Each row was made from one path, in order. Every step used is in the known rows, and no mark comes twice. Write each row's path.
Known rows
keki -> muti -> bifib: [ 29.8   9.3  -7.6  23.5  21.2  -0.3  11.7  28.5  -6.3   1.7  -7.2  15.8
 -19.9   1.1   5.8  14.8 -14.0   2.0   2.1  17.3  10.9  -8.4  -6.9 -12.0
 -17.7]
muti -> roziz: [ 40.3  -5.1  -7.2   0.5  17.7 -17.4  -6.9   8.1  -6.7  23.0 -14.5  -7.7
  -8.1   0.6  -5.7  10.3   7.0 -12.8   7.3  -6.7  11.4   3.9   5.5  13.9
  -9.9]
bifib -> muti: [  2.9 -12.5   9.9  28.3  13.3   2.6   0.1  -7.1  -9.1  13.1  -1.6  -2.0
   2.1  -8.6  15.8  14.8 -37.1  -2.0   6.9  18.1  10.6  -0.8   4.4   7.3
  -4.0]
muti -> roziz -> sesub: [ 39.3  -7.6 -10.5   6.7  -6.1 -27.2  -4.1  -4.5 -10.3  18.3   2.4 -12.1
  -8.3 -12.2  -7.7   3.7  11.1 -12.2  15.9  -5.2 -16.3   3.0  10.0  12.2
  -2.7]
keki -> muti: [ 27.9   6.6   3.5  19.4  33.0   2.0  -9.0   7.6 -15.2   5.4  -5.8   8.8
 -11.3  -6.8  16.0  14.5 -15.4  -3.4  12.6   3.2   3.9  -1.1   3.9  -7.8
  -8.5]
muti -> tozi -> sesub: [ -6.7   4.8  16.0 -18.7 -31.7   2.9  -1.0 -21.8  -0.8  -5.8   1.3   5.1
   3.0  -7.8   4.0  -8.8   5.3   6.8   7.0  -6.5 -18.7  -8.9   4.9  -1.2
 -29.7]
muti -> tozi -> sesub -> roziz: [  2.6  -3.8  12.6 -27.0 -22.5 -12.1 -15.6 -10.4 -10.1  -2.1  -0.2  13.4
   3.0  -5.5 -12.6 -17.8  24.5   5.3  -1.0   5.8  -4.4  -8.8 -12.1  -3.7
 -17.7]
sesub -> tozi -> muti -> keki: [-13.3   2.2  14.9  -2.0  -7.3   6.0   6.0 -27.1   4.4 -10.6   5.2  -5.8
  -1.3  15.0  13.7 -36.5  -3.8  -0.7  16.7   8.9  -9.4  15.8 -18.8   7.2
  -2.0]
roziz -> sesub -> tozi -> muti: [-24.3  -7.4  13.6   7.3 -35.1  -3.7   2.0 -34.4   2.4  -3.9  21.3   9.6
   0.1  -4.3 -11.1 -29.5 -11.7   1.1  16.0   7.7 -16.3   3.3   5.5  -5.5
   7.5]
tozi -> sesub: [ 13.4  -0.9   3.8  -9.9 -17.9   1.6   6.2 -13.1 -10.6 -10.0   4.6  10.1
   9.6 -11.7   9.1  -7.2  -6.2  -8.0   9.5 -11.9 -25.0  -4.4   8.8 -10.8
 -20.1]
roziz -> sesub -> tozi -> muti -> bifib: [-22.5  -4.3   3.6  12.8 -46.5  -7.2  22.1 -10.8  12.3  -7.1  19.4  16.8
  -7.6   2.8 -21.1 -27.4  -8.5   6.2   6.8  18.5 -11.2  -2.8  -5.2  -8.9
  -2.5]
dite -> zomub -> bifib -> sesub: [-15.0   5.8  -4.9   2.6  25.5  -9.6  10.4   6.2 -10.9 -12.8  -5.7 -36.6
  31.4   0.8   1.8  26.8  -1.1 -13.6   9.1   2.9   7.3  -8.2  28.1  11.2
  24.1]
keki -> muti -> roziz: [ 40.3   1.2  -6.0   8.9  51.3 -15.6 -21.1  24.6  -9.8  26.6 -14.5   2.0
 -18.9   5.6   6.9  21.8  -1.9  -3.5  10.1 -10.4   8.8   4.7   0.2  -2.8
 -10.0]
sesub -> tozi -> zomub -> bifib -> muti: [-29.3  -0.9  10.6  16.5   3.4   1.3 -18.2  -4.5  11.2  10.1 -12.6  -0.3
   8.1   6.6  -8.2 -22.2  -2.0   6.9 -20.3  -1.8  19.7  12.8   4.6   3.4
   1.7]
bifib -> muti -> roziz -> sesub -> tozi -> zomub -> dite: [-12.5 -13.9   0.8  -5.6   4.4  -2.3 -30.5  -4.3  23.6  42.5  -0.2   7.5
  -0.5   7.9  -1.4 -28.8  13.3  15.9 -15.8 -18.8  -4.7  15.8  -1.2  23.0
   6.3]
dite -> zomub -> bifib -> muti -> roziz -> sesub: [ -6.2  -3.5  -7.6  11.2  34.6 -27.5  -7.5  32.8  -2.2  24.9   8.6 -32.4
  17.0  10.7 -17.5  28.6 -17.6   5.4   1.6   0.1  10.2  -2.1  21.8  17.8
  16.4]
keki -> muti -> bifib -> zomub -> tozi -> sesub: [-26.7  16.5  -5.8  -7.5  -1.1  12.3   8.7  40.2  11.0 -33.5   1.0  20.4
   6.3  21.2  25.7  28.2  -7.8  12.8  -5.3 -24.7 -22.5 -15.0  -3.9 -38.6
   0.4]
keki -> muti -> roziz -> sesub: [ 39.5  -1.3  -8.9  12.0  26.6 -27.5 -19.6  14.2 -15.4  22.4   3.9  -1.0
 -19.3  -5.8   2.8  15.3   3.9  -3.4  18.1 -10.1 -20.2   1.6   3.2  -4.2
  -3.6]
dite -> zomub: [  2.1   3.8   0.4  -7.7  12.5  12.2  -5.2  -3.1   2.2  -3.2   1.7 -20.8
  12.6   1.4   4.3  14.2 -14.7  -4.8  12.4  13.0  17.2  -5.2  22.4  26.5
  -2.0]
roziz -> sesub -> bifib -> muti: [  9.1 -15.4   3.9  29.2 -14.3  -5.8  17.4 -20.4 -13.8   7.9  16.3  -4.8
 -13.9 -24.4 -10.3   2.4 -23.4  -6.6  -3.5  30.1  -4.7   6.0  -6.8   0.9
 -11.2]
zomub -> tozi -> muti -> bifib -> sesub: [-27.1  -3.4   2.2  10.9 -26.2   0.0  17.0   6.2  -4.8 -10.9 -13.7  20.5
   9.5  14.2   7.0  26.1 -15.5 -10.8   1.9   1.5 -11.7 -20.9  -3.5 -22.5
  24.8]
roziz -> sesub -> bifib: [ 35.0  -3.4  -5.6  12.5 -29.1  -6.2  21.0 -22.9 -16.8  -4.7  13.3  -5.0
 -16.0 -28.9 -21.7 -12.0   5.9 -16.9   0.9  20.9  -5.9   6.9  -3.1   1.7
 -14.8]
dite -> zomub -> tozi -> sesub -> bifib -> muti: [-43.7  -7.1  14.9 -17.5 -11.7  19.2  -8.9  -1.6   4.4  -7.5   5.3  12.3
  18.8  14.4   1.1  34.7 -24.6  -4.9 -18.3   7.6  -1.6  -5.8   0.8  -5.4
  -5.4]
roziz -> sesub -> tozi: [ -1.4  -9.1   8.1  18.9 -38.1 -10.6  -0.6 -36.2  -0.1  -7.0  18.4  -0.4
   5.1 -15.5  -2.3 -18.9  14.4 -14.4  11.3  16.9 -16.7   8.1   9.5  13.5
  -2.5]
muti -> tozi -> zomub: [  0.1   8.9   7.6 -21.6 -23.2  13.4 -20.6 -22.2   8.0   6.2 -21.3  -8.6
 -13.2  -5.6  -3.4 -24.8  11.8  13.8  -1.7  -6.4   3.3  -5.1   3.9  18.7
 -16.5]
dite -> zomub -> tozi -> muti -> roziz: [-21.4   1.6   2.3 -26.2  21.9   3.5 -29.7  24.0  10.6  16.3 -15.5  -0.3
  10.5  37.8  -9.8  35.5 -17.3   1.2   3.4 -18.3  20.0 -10.9  12.6   7.4
  21.6]
roziz -> sesub: [ 28.6  -1.9  -1.8  18.5 -23.1  -8.7   7.4 -19.8 -17.4  -3.7  12.0  -4.7
   2.7 -24.8   1.3  -6.7  -3.1 -11.4  17.5   7.0 -20.5  -3.1  12.9   6.5
  -1.5]

Which path is each row?
[ -1.3  10.2  13.3 -16.6  -4.9   5.8  -0.6  -7.8  -5.9  -2.3   1.6  17.6
 -23.5  -8.1  -8.7  -2.0   4.7   9.1  -7.3   4.1  -7.8   0.0 -15.2 -21.7
 -40.8] | keki -> muti -> tozi -> sesub -> bifib
[-16.5  -2.7   6.0 -36.1 -10.7   2.5 -38.1   8.9  -4.5 -14.6   1.1  18.0
  34.4  15.7  -3.8  19.4  14.2 -10.7  -6.9  -5.3  -3.7 -15.9   1.2  -0.3
  12.6] | dite -> zomub -> tozi -> sesub -> roziz
[ 19.0 -16.6 -11.2   7.0  -7.3 -26.1  10.4   7.1 -15.5  -6.6  -9.6   4.1
   4.4  -5.9  -8.8   4.9  21.3 -16.2  -0.5  29.8   5.4  -7.4 -16.4  -0.6
  12.4] | muti -> bifib -> sesub -> roziz
[  7.0  11.3 -11.6   3.6  36.0  25.5  21.4  15.3   9.9  -6.1   2.0 -18.3
  12.0  -3.6  17.9  -4.2  -9.1  13.0  -1.4 -13.7  26.4   0.7  14.7  10.6
  11.7] | bifib -> zomub -> dite
[  3.7   4.3 -14.5   0.1  19.3 -12.1 -10.2  25.4   1.7  -4.1   1.2 -10.0
 -19.2   8.1  -3.9  28.8  14.9  -1.4  -6.3 -18.3  -5.4   8.0  -6.0 -17.1
  13.6] | keki -> muti -> roziz -> sesub -> bifib -> zomub -> tozi
[  8.0  -7.2  -6.8  15.7 -17.8 -12.2  29.2  -3.0  -5.7  -9.0  -8.2  -4.7
   3.0  -6.7   6.9  14.0   0.3 -16.1   8.6  17.8 -10.3  -8.3  -0.4   1.1
   0.5] | muti -> bifib -> sesub
[ 11.7  -2.1  -7.6 -20.5  -9.7  -2.7 -28.6  -8.1  23.2  31.5  -3.0   7.7
  -3.6   2.0 -14.0 -39.8  41.6   5.9 -12.9 -28.1  -8.8  14.6   3.0  25.6
   2.3] | muti -> roziz -> sesub -> tozi -> zomub -> dite
[ 10.9   3.8  -6.9 -13.7  22.7  -1.2 -42.5   9.5  17.3  36.0  -3.1  15.9
 -14.0   8.5  -0.3 -29.4  33.6  15.0 -10.4 -31.9 -10.5  14.8  -3.7  11.0
   1.8] | keki -> muti -> roziz -> sesub -> tozi -> zomub -> dite
[  9.4  13.8 -19.9   7.8  23.3  22.0  41.2  37.2  19.5  -8.9   0.2  -8.4
   5.1   3.6   7.7  -3.1  -7.9  17.6 -10.9  -2.0  32.9  -5.0   3.8   6.5
   3.5] | muti -> bifib -> zomub -> dite
[-19.0  12.7  -3.8  -9.7 -21.4  11.9  26.7  -9.6  -1.7 -37.5  15.0 -24.4
  -4.0   7.6   8.1 -13.3  -3.9   3.2   6.0  -9.1 -28.1   7.1 -21.0 -15.4
  24.2] | roziz -> sesub -> bifib -> zomub -> tozi -> muti -> keki
[-23.2  14.7   0.1 -33.9  -2.4  28.5  30.3   0.3  20.0 -13.1   8.3  -8.5
   1.0  -3.6  -6.2 -22.9  10.9  26.1 -20.5 -13.6  14.7   1.9  -4.8  -3.6
 -20.7] | muti -> tozi -> sesub -> bifib -> zomub -> dite
[ 20.3  -5.9   5.9  18.0  12.6   5.6  22.4 -13.3 -13.9   0.3   0.1 -17.8
 -13.6  -3.2  14.2  -5.9 -16.7  -7.6  -1.1  30.1   2.1  18.1 -27.6  12.3
 -17.8] | sesub -> bifib -> muti -> keki
[  8.2  11.7  14.0  12.8  17.1   2.7 -12.3  -2.0  -6.5   7.7  -8.3   3.9
 -16.9  -3.1  10.9  11.3  -5.6  11.2  10.0   8.4   9.4  -7.1  -0.5   1.2
 -17.5] | keki -> muti -> tozi
[-34.5   8.5  10.6 -12.6   2.1  22.7 -16.0   5.6   4.6  -5.2  -4.4   5.8
  19.1  24.2   2.3  26.5 -30.6   0.5   4.8  -4.1  13.8 -17.1  16.2   2.0
  22.4] | dite -> zomub -> tozi -> muti
[ 10.7  21.2 -17.2  13.8  55.7  23.7  28.4  53.6  14.7  -5.3   0.4   3.9
  -6.3  10.1  18.7   8.9 -16.3  26.3  -8.1  -6.1  29.2  -4.9  -2.7  -9.0
   4.2] | keki -> muti -> bifib -> zomub -> dite
[-23.3 -17.7  12.1  12.3 -21.8 -10.2   0.4 -42.0   1.9 -10.9  -0.2  -8.1
  13.4  -6.0  16.6  -0.7  14.6 -25.0  13.5  13.5  -9.0   9.4   7.3  12.3
   6.9] | bifib -> sesub -> tozi
[ -2.0   5.9  -0.1  15.7  18.7   1.4  -8.7  11.5  -6.4  12.2 -17.7  -6.0
   2.7  -2.4  -4.1  -7.8 -19.0  11.2 -15.2 -11.8  11.7  -0.1   9.0  -2.3
   3.2] | tozi -> zomub -> bifib -> muti
[  7.0  -6.7   6.2 -13.2 -22.6  -6.4 -29.2   2.6 -19.5  -9.0  -3.9  37.2
  20.8   1.6  -1.4   7.0  22.9 -17.4  -8.8 -10.5 -11.9 -10.5  -9.7 -19.6
   6.0] | zomub -> tozi -> sesub -> roziz
[ 15.8 -20.0  -1.8   3.1   5.0 -22.2  -9.4 -15.2 -24.6  -2.8  -7.6  -3.9
  12.0 -15.0   1.3   4.0  17.4 -21.1  10.3  16.4   0.0  -1.8  -7.0   2.6
  19.6] | bifib -> sesub -> roziz
[ -7.5   3.6  -7.6   8.1 -29.7   5.7  16.0 -10.2   1.0 -30.5   9.7 -14.8
   1.0  -8.6  -4.0   9.6   9.3  -9.0  -7.0   0.9  -5.4   3.1   2.4  -7.6
  14.5] | roziz -> sesub -> bifib -> zomub -> tozi
[ -8.0   7.4   1.0  12.1 -20.2   9.4  12.3  18.7   1.2  -3.9 -12.5  35.3
  -0.8  16.3  -9.5  16.1 -20.5  -1.0  -9.0   1.0  11.8 -18.6  -6.8 -20.1
   6.2] | zomub -> tozi -> muti -> bifib
[ 18.3  -6.1 -21.4 -12.0   2.6 -17.8  18.3   2.0   4.7  -3.8   9.6 -39.0
 -19.0  -7.9 -22.9  -3.8  14.1  -1.7   2.5  -3.7   0.6  15.5   0.3   3.9
  -1.5] | muti -> roziz -> sesub -> bifib -> zomub
[ 12.5   8.3 -14.4  -1.8  30.2  28.0  34.7  11.3  11.1  -7.3   3.1 -16.2
  -4.5  -7.6  -5.9 -11.1  -0.2   7.6 -18.8  -2.0  40.4  10.4  -1.6   5.1
  -0.4] | sesub -> bifib -> zomub -> dite
[-30.8   6.8  -1.3  -7.0  -1.0  22.0  17.1   3.5   8.9 -24.1  -4.2  -2.5
  -6.3  11.1 -11.3   8.8 -20.2   4.8 -13.2  -8.1  21.4   1.4  -5.2 -25.2
  17.9] | sesub -> bifib -> zomub -> tozi -> muti
[-25.8  -2.7   0.8  -4.9 -11.7  -1.2 -14.2  -7.7  17.4  -5.5 -14.3  11.1
 -11.5  12.0  14.2 -12.6  18.9   2.4  -3.1   0.9 -19.6   3.9 -11.3  -5.9
  -0.8] | keki -> muti -> bifib -> sesub -> tozi -> zomub
[-22.5  20.7   1.8 -27.8  28.1  28.8  18.1  17.6  15.8  -9.3  10.1   2.6
 -12.9   1.1   4.2  -9.3   3.0  35.2 -17.3 -19.9  10.5   2.7 -11.9 -19.0
 -21.4] | keki -> muti -> tozi -> sesub -> bifib -> zomub -> dite
[-21.7  -5.1   4.1 -12.9  -8.5  16.0 -14.0 -29.8  16.2   7.0 -12.2   0.1
  15.3  -0.4  16.4 -31.3  28.7  -4.3  -8.1 -16.4  -7.0   9.5   4.3  18.7
  14.9] | bifib -> sesub -> tozi -> zomub -> dite
[ 22.1 -10.1   1.4 -18.9  -8.5 -11.2 -14.6  -3.9 -20.2  -5.6   4.5  19.5
  10.9  -9.8  -7.0 -14.3  13.9  -8.6   2.1   2.2 -11.0  -4.1  -9.7 -12.2
  -9.7] | tozi -> sesub -> roziz
[-12.0 -25.6   9.7  20.0  -8.1 -27.4 -15.5 -14.9   9.2  26.1  11.8  -3.5
  -0.3   2.1  -2.1   2.0  -2.3  -4.2   6.1  11.7 -10.7  14.4   2.2  17.6
   1.2] | bifib -> muti -> roziz -> sesub -> tozi
